Each row was made from one walk, in order. Every step used is in the known rows, and no mark comes twice. Write each row's walk.
In the rows, 128 means zero.
Known rows
notef, nibut: [113 121 120 126 137  91 107 156 137 143 131 154 124 124 128 124 130 134
 122 135  87 136 136 117 123 154 115 124 135 184 137 143 135 122 117 107]
megima, luni: [172  83 145 117 127 112 134 144 113 151 116 123 165 145 131 101 150 117
 108 138 105 150 134 132 152 132 133 126 130 168 151 130 100 143 113 110]
naba, guzaze: [135 130 113 140 127 139  97 108 164 136 144  95 146 131 154 107 102  98
 120 128 156 145 140 113 112 123 113 124 138 128 114 117 126 127 137 131]
keve, futo, voke, nibut, naba, guzaze, sedu: [121 119 152 122 121 125  80  53 127 100 174  99  93 164 150 141 119 123
 155 126 123 109 140 186 126 102 140 101 135  54  87 146 122 102 142 131]
saso, luni, sedu, guzaze, naba, nibut: [145 152 141 135  81 153 135 141 112 114 135 135 171 123 139 107 127 126
 152 120 174 134 134 130 134  86 120 120 128 154 104 131 124 145 102 161]
koru, voke, nibut, naba: [165 111 143 131 182 107  92  84 106 124 112  83 109 150 115 186 159 185
 150 130 109  95 128 149 135 134 166  96 119 116 140 160  84 118 100 103]
luni, sedu, guzaze: [175 128 144 144  85 135 143 138 134  96 151 122 178 101 128 115 139  93
 117 122 138 138 114 119 121 131 144 160 141 140  96 129 160 105 142 174]
guzaze, naba: [ 94 106 118 137 114 125 166 111 130 153 116 129 126 128 143 119 129 157
 137 133 127 151 149 109 130 123 134 126 114 122 140 147 115 114 107 107]
futo, keve: [122 105 138 122 129 123 118 123 149 150 129 103 143 127 138 123 120 113
 119 126 127 143 134 108 128 116 121 145 127 145 116 139 124 120 123 131]
megima, luni, sedu, guzaze: [223 111 157 129  82 132 148 140 119  95 142 125 192 118 131 110 156  80
  99 127 140 142 111 135 146 122 135 151 144 154 118 117 145 113 133 162]
saso, luni, sedu, guzaze, naba, nibut, voke: [173 165 110 123  78 172 191 134 118 100 147 130 206 111 126 117 114 139
 139 127 183 114 122 123 149 103 119  94 112 140 143 153 101 174  90 161]
sedu, guzaze, naba, nibut: [153 143 117 130 108 141 115 125 148 146 115 122 148 110 152 129 126 125
 157 121 177 143 135 102 117 124 119 116 123 120 129 145 127 123 115 156]
sedu, guzaze, naba, nibut, notef: [157 160  86 132 125 116 131 129 131 161 132 139 170 131 139 140 117 115
 130 159 158 178 145 114 109  88 137 104 116  91 138 162 128 132  88 163]
naba, guzaze, lenik, futo: [105 146 131 147 157 144 112 158 141 145 118  89  80 122 132 107 118 107
 119 122 173 141 131 110  94 118 109 158 144 121 126  86 113 104 164 149]
saso, luni, sedu, guzaze, lenik: [129 148 141 140 108 161 130 167 125  99 116 163 137 105 138 109 121 115
 117 125 139 131 112 115 142  91 143 178 125 194  90  80 154 124 137 180]
keve, futo: [113 104 144 128 117 102 125 147 126 178 136 129 146 112 129  94 120 111
 135 154  93 132 144 119 116 157 149 160 137 184 103 161 139 129 125 136]
nibut, naba, guzaze, lenik, futo: [109 157 121 137 160 151 118 149 136 137 110  91  75 134 132 135 125 129
 124 100 181 130 141 128 103 105 113 129 134 102 127  89 125 113 172 136]
notef, nibut, voke, futo: [136 157  84  98 142 111 150 148 133 131 143 174 165  99  99 163 100 160
 117 151  93 114 120  90 147 170 105  94 123 210 185 143 118 182 124 104]
notef, nibut, voke: [140 133  86 115 132 113 165 147 141 128 144 141 165 111 114 136 117 144
 109 140 103 111 120 106 139 168 114  96 115 167 176 166 113 157 107 111]
luni, sedu, guzaze, lenik, futo: [142 145 157 152 122 140 150 183 117 114 122 107 106  98 114 114 147 101
 114 117 160 132 110 118 101 122 134 187 141 128 108 101 137  83 167 184]
guzaze, sedu, luni, saso: [143 110 155 142  84 124 152 125 103 124 100 156 168 155  97  82 149 116
 116 151 102 121 115 152 123 164 176 177  99  38 120 125 154 131 144 107]
notef, nibut, voke, futo, lenik, nomuzag: [ 75 183  74  96 162 100 150 202 140 141 130 226  97 109  98 146 111 128
 110 127  94 100 113 106 150 170  67 122 125 214 194 120 151 183 121 106]
futo, voke: [ 76  69 159 126 132 116 137 118 129 143 108 114 121 128 131 116 134 136
 134 106  91 153 139 133 121 143 132 127 130 128 113 147 110 112 127 103]
voke, nibut, naba: [158  82 131 124 141 119  90 113 120 135 135  91 121 151 125 161 150 177
 156 105 118  88 136 143 145 142 156  99 122 117 116 171 101 123 108 110]
saso, luni, sedu, guzaze: [162 132 158 135  81 148 144 147 121  95 133 132 181 125 140 103 129 105
 116 121 140 135 124 129 139  90 140 158 139 172  79 121 135 125 139 184]
saso, luni, sedu: [110 112 157 135  96 135 162 152  91 110 154 140 172 140 110  82 130 130
 123 126 101 132 136 155 142 102 143 138 130 185  90 131 122 159 104 134]
notef, nibut, naba, guzaze, sedu, luni, saso: [161 155 125 131  89 124 113 108 115  97 112 156 140 167 114 125 140 117
 107 134 132 108 125 166 129 143 139 125 109  33 128 103 185 127 158  79]
naba, guzaze, sedu, luni, saso: [157 130 146 145  83 137 125 103 125 113 116 133 169 158 118  85 131  90
 108 151 139 122 116 149 119 145 157 163 112  22 116 101 161 128 156 107]
keve, futo, lenik: [ 78 100 143 121 136 110 139 157 129 160 127 163  96  87 118  99 123 109
 125 144  87 128 133 108 124 163 130 169 147 208 116 126 158 136 118 113]
koru, voke, nibut: [161  94 162 143 182  92  84  93 116 133 121  75 126 137 119 145 154 153
 144 163  96 108 116 126 125 153 162 139 133 140 137 158  62  99  83 124]
lenik, futo, keve: [120 114 161 124 135 120 134 139 126 157 121  70 121 133 122 117 136 107
 116 116 153 142 138 115 108 113 108 156 140 114 119 141  98 103 150 143]
notef, nibut, naba: [119 135 105 114 137 108 112 140 126 130 123 153 113 140 122 161 141 167
 129 104  99 123 148 138 132 136 122  83 118 160 142 146 151 138 128  89]
voke, nibut, naba, guzaze, sedu, luni: [191 120 124 134  97 147 115  69 114 100 148  84 132 170 156 138 148 128
 132 122 137 100 116 166 139 127 144 100 134  22 116 135 143 101 139 117]
guzaze, lenik: [ 88 117 117 138 156 134 119 159 138 152 106 157 102 110 125 110 117 140
 127 133 108 137 123 102 123 143 146 160 113 168 130 107 139 134 123 132]
megima, luni, sedu: [177  87 160 128  95 112 172 149  82 107 164 134 180 136 104  86 159  99
 105 137 101 139 124 159 146 132 144 137 136 165 134 127 131 140  99 109]
naba, guzaze, sedu: [118 154 124 134 127 139 114  80 150 102 173 129 131 158 148 101 102 108
 123 146 133 147 130 148 107 103 130 120 124  68 114 118 132 140 151 151]
koru, voke, futo, lenik, nomuzag: [ 61 180 115 115 198  95 132 168 126 150  96 200  80 121  98 147 126 128
 122 143  85 127 119 118 126 145  94 149 126 196 175  96 142 169 121 114]
guzaze, sedu: [ 98 131 138 128 131 117 141 109 122 118 155 155 132 154 124 104 126 134
 126 144  89 145 128 151 117 121 153 133 111  87 123 146 127 150 139 145]

Which walk is each row?
[150 128 129 143  76 140 182 114 129 104 139 132 153 101 146 128 139 122
 127 125 158 145 126 115 131 113 135 146 127 118 118 133 154  84 128 149] | luni, sedu, guzaze, naba
[ 95 153  88  93 160 119 158 158 139 118 133 202 109  79  89 164 105 157
 104 143  88 109 110  81 151 174  93 114 135 227 192 109 144 186 124  88] | notef, nibut, voke, futo, lenik
[134 138 142 137  69 153 174 124 115 101 121 140 158 121 153 122 129 133
 127 127 158 147 137 119 148  77 131 145 127 144 102 123 128 101 119 157] | saso, luni, sedu, guzaze, naba
[125  64 143 129 136  71  99 117 101 171 152 100 134 142 125 131 130 118
 134 165  77 143 143 147 128 124 162 132 141 117  98 194  96  89  70 134] | keve, futo, voke, nibut, notef
[122 117 141 123 136 140  87  50 133  80 159  95  94 175 148 152 126 140
 149 111 133 115 132 181 129  95 133  85 126  29 100 134 110 109 143 122] | futo, voke, nibut, naba, guzaze, sedu
[107 140 103 143 153 152  89 136 168 135 126 128 103 111 152 111  98 107
 121 136 151 142 126  99 116 122 122 147 127 149 124  80 147 127 139 133] | naba, guzaze, lenik
[113 102 124 132 160 151  64 101 149 113 118  92  60 130 151 159 116 147
 147  97 153 107 128 133 134 112 125 114 129 110 111  96 122  96 131 109] | futo, voke, nibut, naba, guzaze, lenik
[157  86 150 147  89 120 141 149 110 153  79 136 178 137 100  87 152 115
 112 138 115 121 122 124 130 185 162 178 112  88 120 128 147 128 134  92] | sedu, luni, saso
[112 126 120 134 123 127 128 132 126 159 127 126 137 126 129 109 126 142
 161 126 146 141 148 121 114 135 123 105 116 127 145 155 113 151  88 117] | guzaze, naba, nibut
[ 90 196  69 127 158 123  77 183 165 141 116 179  65 144 148 140 111 109
 126  99 146 117 138 139 128 115  80 120 114 149 147  92 178 133 138 120] | notef, nibut, naba, guzaze, lenik, nomuzag
[ 92 129 109 130 161 134  62 150 150 136 114 126  57 153 153 143 122 117
 148  84 154  97 128 153 138 112  99 122 119 103 120 109 127 102 125 122] | futo, voke, nibut, naba, guzaze, lenik, nomuzag
[106 154  93  99 161 142 154 159 136 133 140 180 131  84  84 144 104 150
 133 135 118 106 112  90 139 172 102  99 129 209 182 120 131 215 115 106] | naba, nibut, voke, futo, lenik
[121 168 110 125 131 145 124  71 140  91 166 130 123 169 145 136 112 129
 129 122 141 137 142 167 116  84 134  87 115  51 116 121 146 149 159 134] | nibut, naba, guzaze, sedu
[120  41 182 126 122  90  79 114 117 155 138  76 111 121 132 118 140 129
 160 132  84 106 132 142 134 164 146 149 150 149  88 179  87  77  97 120] | keve, futo, voke, nibut
[108 175 123 136 112 141 125 213 129 125 111 190 126 135 140  93 124  88
 120 107 140 121 117 135 146  88 115 180 116 181 100  95 157 132 135 192] | saso, luni, sedu, guzaze, lenik, nomuzag
[163 166 102 126  95 133 133  92 120  97 137 132 126 161 155 143 142 121
 111 123 122 123 124 161 130 124 119  87 129  58 135 115 187 119 156 103] | notef, nibut, naba, guzaze, sedu, luni
[ 96 136  97  98 156 137 177 146 139 126 132 182 126  82  92 150 102 158
 112 144 103 112 112  84 150 168 111 120 128 206 180 113 133 194 126 102] | nibut, voke, futo, lenik
[ 78 153 134 112 202 109 138 122 121 126  97 174  88  93  88 165 128 154
 114 165  78 138 115  94 129 151 122 138 140 211 171  88 137 169 125  93] | koru, voke, futo, lenik
[ 77  73 172 122 120 102 132 125 121 166 113 115 122 113 133 102 128 118
 141 126  80 148 145 134 118 150 135 147 140 161  95 158 126 103 125 111] | keve, futo, voke
[165 139 134 139  87 147 135  92 117 104 108 137 158 167 114 115 139 114
 114 128 145 113 124 166 126 135 159 135 103   4 113 106 170 140 160  96] | nibut, naba, guzaze, sedu, luni, saso
[ 74 127 121 108 157 122 134 151 136 137 119 187  97  92 104 141 115 147
 120 137  89 133 124  89 138 157 115 141 145 215 152  95 149 167 138  98] | voke, futo, lenik
[163 151 112 133  95 155 150  78 117 106 132 114 140 165 155 128 140 120
 118 117 133 128 125 163 125 114 136  98 123  30 123 120 174 126 159 114] | nibut, naba, guzaze, sedu, luni
[117 162 135 121 185 103 126 106 115 141 104 144 140 115 100 165 123 156
 127 171  81 145 128 102 118 140 141 128 130 193 161 115 112 161 128 112] | koru, voke, futo
[121 127 160 128 141 133 100  66 118  86 157  62  70 181 139 148 137 137
 148 105 152 111 134 187 112  87 120  91 135   4 104 139  85  90 162 132] | lenik, futo, voke, nibut, naba, guzaze, sedu
[141 129 117 135  99 141 148 111 154 136 101 126 142 110 165 143 126 137
 129 128 161 153 135  90 131 112 127 140 122 112 129 136 127  86 134 152] | sedu, guzaze, naba
[118 142  81 133 134 102 143 137 111 176 141 142 160 142 120 123 119 137
 133 159 130 173 155 131 109  94 140  92 109  95 147 172 122 154  63 129] | guzaze, naba, nibut, notef
[143  91 146 123 123 128  64  77 141 128 147  63 106 141 154 153 124 125
 154 107 148 105 145 153 131 126 124  98 151 110  88 147 116  87 130 111] | keve, futo, voke, nibut, naba, guzaze
[135 142  95 103 137 133 170 133 138 138 140 150 183 103 101 151 100 159
 124 148 107 118 120  90 146 162 127 103 115 180 171 146 105 193 129 120] | nibut, voke, futo
[161 152 122 131 115 125 128 209 127 125 117 182 132 126 133  98 145  68
 107 114 138 128 105 141 147 117 116 178 121 162 136  90 164 117 134 173] | megima, luni, sedu, guzaze, lenik, nomuzag
[179 154  90 123 108 157 167 122 148 131 125 114 186  99 137 137 113 142
 143 128 184 120 120  95 132 138 119  86 107 110 165 165  98 155 105 155] | sedu, guzaze, naba, nibut, voke
[143 117 136 137  96 128 173 109  99 129 123 134 149 152 136  98 154 125
 117 143  86 135 117 148 123 147 156 141 121  62 126 141 156 125 141 128] | guzaze, sedu, luni
[138 131 132 142 162 141  79 138 129 130 126  62  63 140 132 146 134 138
 140 106 183 101 130 129 113 116 120 129 142  97 120 105  95  90 152 140] | voke, nibut, naba, guzaze, lenik, futo
[169 180  86 105 118 153 153 125 148 131 130 150 189  89 119 169  99 151
 147 143 165 120 119  76 139 139 105  90 117 160 173 141 111 180 127 148] | sedu, guzaze, naba, nibut, voke, futo
[144  93 136 127 138 141  67  70 149 109 139  55 104 151 157 161 128 141
 151  92 157 110 140 149 135 117 117  82 142  81  99 137 101  99 126 104] | futo, voke, nibut, naba, guzaze
[ 69 122 145 131 160 148 129 126 125 127  91  81  50 136 134 144 133 133
 132  76 158 147 139 139 105 107 104 116 135  85 116  95 115  92 168 112] | nibut, naba, guzaze, lenik, futo, voke
[128 174  86  99 140 158 167 137 148 118 117 180 133  68 115 168  99 148
 132 133 159 115 109  69 148 144  92 107 129 182 182 108 138 180 123 127] | sedu, guzaze, naba, nibut, voke, futo, lenik
[122 100 127 144 170 105  89 123 117 146 141  67  90 150 132 141 125 112
 119 147 143 151 133 141 108  92 131 133 146  67 117 134  79  70 104 143] | naba, guzaze, lenik, futo, voke, nibut, notef
[145  75 194 147 125 122 105 144 106  99 130  62  82 113 120 132 163 115
 143 103 142 104 102 140 121 138 135 174 156 104  90 129  89  39 135 159] | luni, sedu, guzaze, lenik, futo, voke, nibut
[ 53  94 169 134 158 125 145 159 110 148  82  97  57 122 114 113 143 136
 130 103 114 150 131 128 105 135 121 155 133 116 121 114  98  90 153 124] | guzaze, lenik, futo, voke
